Each row was made from one path, in order. Every step used is in the known rows, and no mark comes twice. Write each row's path.
Known rows
v-x: [ 4.270  1.945 -1.426  0.966 -0.021  1.734 -2.322 -1.859  0.952  1.365
 -0.998 -2.799  2.470  0.281 -1.009 -3.601  1.382 -2.824 -1.721  1.572
 -0.553  2.764  2.448  1.944]
y-c-z-v-x: [-1.023  2.466 -2.417  2.299 -0.446  1.803 -0.985 -0.815  2.572 -0.458
  1.018 -4.032  0.884  3.412  0.994 -2.398  1.580 -2.924 -1.472 -0.204
  2.290  1.156  5.300  5.715]
d-v-x: [ 5.034  1.545 -1.567  0.692  1.837 -0.374 -4.251 -3.680 -1.664  0.736
 -2.161 -2.760  1.848 -0.134  0.907 -2.699 -0.347 -4.151 -2.075  0.975
 -0.707  1.110  3.719  3.935]
x-l-y-c-z-v: [-2.799  0.576 -1.018  3.290 -0.148  1.044 -0.835 -0.297  2.286  0.632
  0.891 -2.421  1.466  1.783  2.062  3.940  2.697 -1.268 -1.616  1.102
  4.353  1.876  3.679  4.296]
c-x: [ 3.585  0.219  0.045  1.583  1.383 -0.409 -2.578 -2.473  1.378  1.544
 -0.287  0.335  0.746  1.702  0.134  0.531 -0.322 -2.939 -2.224  1.413
  0.886  2.419  5.483  2.626]
l-y-c-z-v-x: [-1.015  1.671  0.439  1.714 -1.287  1.892 -1.292  0.450  2.384  0.069
  0.484 -4.837  3.182  3.190  2.653 -0.849  1.697 -2.080 -3.517  1.189
  2.509  1.342  4.151  3.176]
d-v-z: [ 4.152  1.155 -0.161  0.457  2.659 -0.161 -6.548 -1.763 -1.340 -0.408
 -0.232  0.646 -0.146 -1.557 -0.923  0.843 -3.347 -2.116 -2.284 -1.416
  1.535 -0.178  4.382  3.797]
v-x-c-z: [ 1.124  2.403 -3.530 -0.330  0.856  0.113 -1.438 -4.201  0.555  2.441
  1.154 -5.247  1.466 -1.778  0.466 -1.700  4.965 -2.007 -1.179  0.732
  1.711  3.118  4.959  4.346]
l-y: [ 3.344  0.356  1.028  0.355  0.929  0.246 -2.998 -0.150  0.786  1.611
 -0.984 -0.744  3.931  1.103  0.531  0.985  0.226 -0.153 -2.000  2.661
  0.097  1.442  0.578 -1.577]
l-y-c-x-g-v-z: [-3.798  3.254  6.552  1.153 -2.160  3.694 -5.848 -0.059  2.139  2.550
  2.661  0.359  2.252  0.168  0.613  2.829 -0.984 -0.186  0.057 -0.850
  5.539  5.801  7.020 -0.422]
g-v: [ 2.283  3.131  0.113  0.567  0.623 -0.524 -4.424 -1.089  0.404  2.610
 -0.576  0.221  2.448  1.929 -1.294 -1.533 -1.637 -1.125  2.618  0.028
  1.689  3.209  1.035  0.311]
d-v-x-g: [ 1.834  1.751  0.237  1.277  1.495  1.462 -2.777 -4.312 -2.860  1.776
 -0.205 -2.893  1.243 -0.989  1.194 -1.907  2.729 -3.097 -0.066  0.992
 -1.409  2.617  4.398  1.415]
l-x-g: [ 0.741  0.157  2.320  0.122  2.813  3.017 -1.021 -1.964 -0.728  2.336
  0.858 -0.452  1.406  1.086  1.642  2.073  3.361 -0.111  0.435  1.453
  0.788  2.164  1.178 -3.113]
c-z-v-x-l: [ 1.043  1.288 -2.079  3.139 -0.614  1.147  0.209 -2.304  0.171  1.418
  0.433 -4.218  0.379 -0.036  0.839 -1.136  3.960 -4.619 -2.758  0.629
  1.447  3.701  3.730  5.649]
g-x-l-y-c: [-0.983  0.546 -2.733  2.231 -0.505  3.015 -2.013 -0.602  1.116  2.220
  0.926 -3.782  3.084  1.174  0.019  3.564  3.403 -1.932  0.183  3.331
  2.048  3.739  3.451  1.187]
c-z-v-x-g: [-1.143  1.745  0.862  1.856 -0.458  2.402  1.289 -1.989 -0.725  1.245
  2.487 -3.672  0.615  1.182  1.199 -1.962  4.563 -2.905 -0.898  0.363
 -0.546  3.091  4.468  1.084]
z-v: [ 1.882  1.280 -2.030  3.614  0.881  0.827 -0.911 -1.133  1.058  0.940
 -0.780 -0.349  0.486  2.907  0.601 -0.946 -2.237 -2.460 -0.820 -0.097
  0.509 -1.418  2.147  1.756]
y-l: [ 1.594 -0.071 -2.051  0.983  2.386  1.292 -1.070 -3.068  2.506  0.883
 -0.727 -1.012  1.127  1.453 -0.813 -0.082  0.741 -1.806  1.393  2.715
  0.550  2.743  3.213  0.265]
z-v-x-g-c: [-1.932  3.402 -2.087  3.179 -1.047  5.697 -0.904 -5.007 -0.577  2.793
  3.811 -4.268  0.825  1.480  0.365 -1.205  2.091 -1.164 -0.940 -0.759
 -0.914  2.549  5.068  0.884]
x-l-y: [ 2.278  0.037 -0.137  1.897  0.240  0.905 -2.260 -1.078  0.381  2.431
 -0.956 -1.396  3.141 -1.342  0.319  2.849  2.668 -0.971 -1.778  3.144
  1.458  3.332  0.816  0.788]
z-v-x-l-y: [ 1.465  0.918 -0.335  4.376 -2.318  3.046 -0.188 -1.561  0.200  2.507
 -1.841 -4.592  3.146 -0.458  2.433 -0.650  1.176 -3.826 -4.652  2.123
  1.308  2.325  1.582  1.933]
d-v-x-c-z: [ 1.510  2.192 -3.638 -0.811  2.687 -1.913 -3.063 -5.991 -2.090  1.674
  0.021 -4.918  0.661 -1.921  2.262 -0.683  3.332 -3.520 -1.648 -0.250
  1.681  1.315  6.021  6.391]
x-l: [ 2.455  0.592 -2.985  2.608  1.233  0.873 -2.089 -2.491  0.767  2.084
 -0.589 -0.949  0.756 -1.313 -1.247  0.984  2.548 -1.889  0.157  1.821
  1.172  3.089  1.958  3.225]

Write each row's path
[-1.308  1.703 -4.379  2.176  1.635 -0.652  0.122 -3.308  0.671  1.444
  1.432 -2.511 -0.564  0.925  1.989  1.171  1.325 -1.793 -0.739 -1.068
  2.745 -1.020  4.577  4.066] | x-c-z-v
[-4.190  1.965  2.370  2.263 -1.514  3.863  0.353 -0.369  1.428  1.050
  2.456 -4.612  2.617  2.135  2.876  0.019  4.789 -1.354 -1.282  1.027
  1.607  2.694  4.601  0.396] | l-y-c-z-v-x-g
[-0.902  3.145  5.247  0.921 -0.816  2.263 -4.833 -1.716  0.126  2.988
  3.016  1.425  0.345 -0.700 -1.177  0.635 -1.235 -1.783  0.537 -2.018
  3.286  6.196  6.516 -0.045] | c-x-g-v-z
[-2.965 -0.362 -2.721  0.168  3.679  1.336  2.198 -4.918  1.611  1.653
  0.736 -3.710 -0.423  2.721  4.751  3.421  1.654 -2.059 -0.695  0.078
  4.619  0.088  4.845  1.595] | y-l-x-c-z-v
[ 0.432  1.221 -0.263  1.259  0.468  1.646 -3.816  0.239  3.074  0.830
 -0.559 -1.117  3.713  1.974  0.608  1.335  0.336  0.568 -0.495  2.311
  2.198  0.749  2.275  0.682] | l-y-c
[-0.354  0.660 -2.641  4.356  0.155  1.528 -2.647 -3.204  3.433  1.779
 -0.247 -0.857 -0.022  0.246  0.313  2.523  2.042 -2.978 -0.685  1.456
  4.278  4.243  6.962  6.994] | y-c-x-l
[-0.831  1.972 -1.040  1.345 -1.277  2.634 -1.216 -3.935 -0.379  2.726
  3.193 -6.229  2.672  0.929  1.644  2.312  3.944 -1.632 -5.162  1.035
  1.587  4.402  4.431  4.025] | g-c-z-v-x-l-y
[-1.975  2.275 -0.607 -1.277  2.451  1.684 -2.505 -4.451 -0.737  2.266
  6.478 -1.535  0.389  1.023 -1.819  3.330  6.007  1.946  1.309  0.333
 -0.522  4.551  5.492  0.526] | x-g-c-z
[-2.434  1.482  0.363  3.238  0.480  2.822 -1.977 -2.646  2.389  1.710
  1.708 -0.157  0.149  1.409  0.505  1.871  2.854 -1.258  1.283  0.855
  2.192  3.677  7.753  2.353] | y-c-x-g
[ 0.137  2.768 -5.279  4.048 -0.819  2.557 -0.216 -4.219  0.865  2.577
 -1.022 -4.961  1.066 -0.198  2.316 -3.109 -0.242 -3.682 -2.065 -0.796
  1.517 -0.838  4.217  3.952] | z-v-x-c
[-0.773  2.970  3.722  1.387 -0.233  0.640 -2.788 -3.133 -0.234  3.896
  1.336  0.860  0.899  1.330  0.407  0.303  0.691 -1.918  2.543 -0.035
  1.911  6.249  5.306 -0.809] | c-x-g-v
[ 3.328  0.868  0.107  1.793 -1.408  2.567 -1.898 -1.779  0.445  2.896
 -1.413 -4.411  3.939 -2.314  0.630 -0.337  3.728 -2.464 -3.418  3.407
  1.031  4.755  1.254  1.332] | v-x-l-y
[-0.915  3.160 -0.312 -1.537  0.651  3.207 -2.163 -4.888 -0.868  2.432
  5.957 -4.398  1.426  0.224 -1.521  0.081  7.261  0.297 -0.098  0.837
 -1.066  6.157  5.699  1.329] | v-x-g-c-z
[-1.087  0.523 -0.198  0.985  0.812  0.657 -2.490 -0.709  2.473  1.073
  0.999 -2.610  2.423 -0.048  0.238  4.354  5.247 -0.145 -0.918  2.692
  3.773  4.413  3.252  3.944] | x-l-y-c-z
[-0.232  4.681 -1.825 -1.308 -0.183 -0.717 -2.967 -4.056 -0.145  3.776
  1.087 -4.912  2.540 -0.796  0.356 -3.030  2.933 -2.078  1.552 -0.585
  3.092  5.128  4.220  3.489] | g-v-x-c-z
[ 0.460  4.979 -2.692  0.975 -0.964  1.219 -3.330 -4.441  0.307  4.647
 -0.680 -4.095  2.903 -1.041  0.278 -3.964  0.290 -2.259  1.623 -0.668
  2.868  3.797  3.130  2.320] | g-v-x-c
[-1.484  1.187  1.531 -2.989  3.750  2.534 -2.247 -3.982 -1.363  2.628
  5.865 -2.022  0.568  2.451  0.545  4.973  6.119  1.899 -0.184  0.318
  1.161  4.183  4.033 -0.897] | l-x-g-c-z
[-1.334  1.754 -1.735  5.371 -2.522  4.751 -0.891 -1.070  2.599  1.888
 -1.473 -4.952  3.040  0.541  2.515 -0.199  1.405 -3.094 -3.138  1.525
  3.298  1.975  3.020  4.023] | z-v-x-l-y-c
[-1.076  0.586 -2.538  0.342  3.065  0.282  0.630 -3.300 -0.077  1.893
  0.787 -2.966 -0.161  2.204  4.413  2.796  1.350 -1.564 -2.046 -1.185
  3.998 -1.381  3.626  2.596] | l-x-c-z-v
[-2.715  0.300 -0.037 -1.140  3.603  5.546 -0.861 -6.241  0.576  3.174
  3.768 -2.487  0.764  2.362  1.069  4.463  4.131  1.200  1.541  1.624
  1.456  4.576  4.456 -3.106] | y-l-x-g-c
[-1.957  2.023 -3.399  4.133 -1.013  2.667 -0.164 -1.979  2.432  0.638
  0.723 -4.866  0.022  0.937  0.890 -0.749  4.100 -3.734 -1.301  0.221
  3.498  3.223  5.371  7.854] | y-c-z-v-x-l
[ 2.734 -0.007 -1.260  3.349  0.589  0.362 -1.985 -3.590  1.024  2.466
 -0.540 -0.430  0.121 -0.713  0.096  2.285  1.791 -3.819 -2.167  1.852
  2.355  4.679  5.531  4.917] | c-x-l
[ 0.770  1.089 -1.528  2.647  0.864  0.790 -3.426 -1.840  3.400  0.808
 -0.141 -0.229  0.805  2.679  0.101  0.954 -0.380 -2.307 -0.870  1.014
  3.079  2.118  7.050  4.931] | y-c-x
[ 0.917  0.483  0.758  2.123 -1.407  1.182  0.559 -1.152 -0.076  1.719
 -0.122 -5.092  2.655 -0.105  2.331  0.486  3.911 -3.432 -4.718  2.108
  1.636  3.827  2.557  3.317] | c-z-v-x-l-y
[ 2.142 -0.229 -1.324  1.101  0.168  1.435 -1.174 -1.042 -1.141  2.767
  0.519 -3.352  3.464  0.262 -0.121  2.962  3.295 -2.508 -1.240  3.701
  0.079  4.141  1.875 -0.856] | g-x-l-y
[ 1.225  1.970  0.258  1.530 -0.118  3.678 -1.195 -2.620 -0.418  2.442
  0.829 -3.030  2.129 -1.138 -0.596 -2.677  4.501 -1.719  0.251  1.685
 -1.269  3.938  3.030 -0.710] | v-x-g
[-1.060  3.866  3.787  0.730 -0.610  3.279 -5.032 -0.424 -0.118  2.675
  2.840  0.845  0.963 -1.286 -2.573 -0.361 -0.438  0.014  2.647 -2.044
  2.334  5.092  3.031 -1.683] | x-g-v-z
[-3.813  4.027  3.755  1.952 -1.611  3.549 -5.821 -1.123  2.197  2.345
  3.265  1.056  0.177  0.140 -0.961  1.323 -0.943 -1.115  1.881 -2.393
  5.402  5.998  8.147  2.093] | y-c-x-g-v-z
